Known rows, with every step that occurs
tebi sofi perod visin: [ 29 -26  13 -21 -10 -69 -26  21  49   5 -15 -28   3 -18  55   5 -12  11
  26  -7 -20  24  -8]
fumu pokan nekal sofi: [ 10 -52  25   6   8  -8 -45 -17  15  -3  -6  -5   1 -41  43  10  23  -5
  52 -16  37   8  20]
tebi sofi visin nekal poviz: [ 16   5   2  -7  11 -53 -20   0  10 -26 -22 -21 -25   9  84  14   4   2
  25  -2 -25  24   8]
poviz visin: [ 18 -21   9  -7   7 -35 -52  19  23 -10 -19 -38 -45   7  40   4  -8 -10
  39 -18  -1  -4  14]
fumu pokan nekal visin perod: [ -7 -47  16   7   5   9 -39 -26  12 -21  -6   5 -14 -30  76  22  13   9
  85 -28  38   7  17]
sofi visin: [ 24 -28   0  -2  -1 -46 -43  23  14  -2 -21 -42 -44   5  44  -4 -14  -8
  30 -12  -6  11   8]
sofi perod visin nekal: [ 19 -33   9  -9 -10 -51 -19   6  35 -14  -4 -20  -9  -2  36  16 -33  17
  45   9 -30  10   0]
tebi sofi: [ 30 -17   5 -12   9 -51 -48  21  31  -6 -12 -24 -29 -33  61  -1  12  -4
  31 -18   3   9  10]
nekal perod visin: [  7 -27   9 -13  -5 -39 -34  23  14   8  -8 -16 -11 -25  12   3 -28  27
  53 -18  18  10  -6]
perod visin butuze: [ 13 -30  10  -1  -3 -35 -54  33  17   5   3 -23 -32 -45  20   9   5  -1
  59  -2   7  -6   8]
perod visin: [ 15 -30  13 -14  -5 -53 -43  30  19   9  -3 -27 -33 -30  21   3 -12  -8
  44   3  12   5   5]
pokan nekal: [ 11 -44  18   5  13 -19 -44   7  14   0 -12 -23 -22 -37  52   5  -7  -6
  42  -9  36  -2  11]
fumu nekal sofi visin: [ 28 -21  10  -3  -1 -40 -29 -19  17 -14 -17 -29 -23   9  39   2  -6  -6
  38 -26   5  18  14]
tebi sofi visin nekal perod: [ 27  -4  -4  -7   1 -45 -18 -21  17 -25 -28 -29  -3  14  69  12   1  30
  38 -40 -22  22  -2]
nekal visin perod: [  4 -17   2  -6   9  -6 -37  -4  12 -23  -9   1 -37 -15  44  12 -12  18
  65 -22   9  -1  15]
sofi nekal butuze: [ 17 -37  12   7  12 -27 -24  32 -12  -8  -5  -5 -11   0  34   2 -24  20
  38 -35   5  14  25]
pokan nekal perod visin butuze: [ -6 -41  20  10   1  -4 -35   2   6   8  -8 -14  10 -51  28  19  -5  32
  69 -26  40  -1  -5]
tebi sofi visin nekal: [ 35  -7   0  -8   2 -58 -27 -12  22 -24 -22 -40 -25  10  76  12  16  -5
  30 -18 -28  16   9]
tebi sofi nekal visin: [ 24 -19   6  -9   4 -53 -14 -23  -2  -7 -22  -4 -11   7  82   3  -4  -3
  26 -31  -4  28   3]
poviz visin nekal: [ 19 -14   7  -5   8 -32 -40  -7  19 -31 -13 -33 -42  17  46  18  -4  -5
  49 -13 -17  -8  19]
pokan nekal visin: [  0 -38  19   5  10 -13 -33 -17   4   1 -24  -5 -22 -27  60   8  -6 -10
  50 -17  36   8   5]

Rows
[ 21 -23  12 -17  -7 -63  -5  -7   2   3 -12 -17  21  -2  50   7 -20  31
  29 -33   4  29 -12]  tebi sofi nekal perod visin
[ -1  -9  10  -6  16 -29 -46  32  11 -11 -19 -19 -45   5  46   6 -21  -2
  34  -1   2   2  14]  nekal poviz visin
[  7 -44  20   7   3   4 -30 -35  11 -22 -11 -20   6  -6  53  23  21  13
  59 -26  22  10  20]  fumu pokan nekal sofi visin perod
[ -4 -42  24  -3   0 -22 -25  -1   9  12 -13 -17  10 -35  28  12 -22  24
  54 -20  44  10  -9]  pokan nekal perod visin
[ 16 -24  12 -11  -4 -50 -31   4  17 -12   2 -23 -29 -19  27  16  -8  -3
  53   8  -5   0   9]  perod visin nekal
[ -8 -32  19   7  21 -12 -37  22   3  -1 -11  -5 -22 -39  58   8 -19   2
  38   7  39   4  11]  pokan nekal poviz
[  0 -21  10  -8  -1 -45 -13  20  23 -14  -5  -1  -8  -4  43  18 -45  24
  40  25 -27  16  -1]  sofi perod visin nekal poviz
[ -3 -11  13 -10   6 -44 -25  18   4 -13   1  -3 -30 -21  34  17 -20   4
  48  25   0   8   9]  perod visin nekal poviz
[ 18 -33  18 -14  -8 -42 -21   4  33   7 -12 -10   9 -11   6   8 -27  18
  27   2 -15  14  -2]  nekal sofi perod visin
[  8 -18   4  -4   6 -13 -32 -19  21 -34  -1  -1 -38 -13  63  14 -14  12
  83 -35  21   5  19]  fumu nekal visin perod
[  7 -22  20  -6   5 -35 -26  25   7 -14   1  -7 -13 -21  15  19  -1  13
  63 -16  -1   7  22]  perod visin nekal butuze
[  9 -28  20   3  10   5 -19 -36   5 -21 -19 -24   4  -1  38  22   3  19
  40 -22  20   1  14]  pokan nekal sofi visin perod
[ 13  -4  13 -10  14 -54 -17   4  -1 -16 -21 -21 -14  28  84  10 -13   1
  13 -17 -12  22   8]  tebi sofi nekal poviz visin
[ 10 -12  15   1  16 -17 -35  14  10 -33 -14 -18 -25  16  33  21   2  11
  58 -36 -14  -2  32]  poviz visin nekal butuze
[ 18 -40  10 -12 -11 -54 -31  31  38   8  -9 -26 -12 -13  30   4 -37  13
  35   4 -15  13  -4]  sofi perod visin
[ 16 -37   0   2   4 -29 -20   4  -7  -7 -10  -9  -5   6  38  -1 -45  39
  37 -34   8  12   2]  sofi nekal perod
[ 19 -22   8  -3  -6 -44 -16  -3   1  -1  -6 -13  21 -17  49  14  -3  39
  45 -39   0  18  -8]  tebi sofi nekal perod visin butuze
[ 19  -8  14  -7  12 -21 -31 -32  14 -32 -16 -18 -21  19  23  21   7   0
  40 -15 -18  -8  22]  poviz visin nekal sofi
[  3  -9  13  -4  14 -36 -40  17  19 -23 -10 -22 -46   8  64   8 -23  -7
  52 -14  14   9  16]  fumu nekal poviz visin
[ 10  -7  12 -16   0 -61  -8  10  34 -17 -10  -5   7 -10  68  21 -20  22
  31  15 -33  26  -4]  tebi sofi perod visin nekal poviz
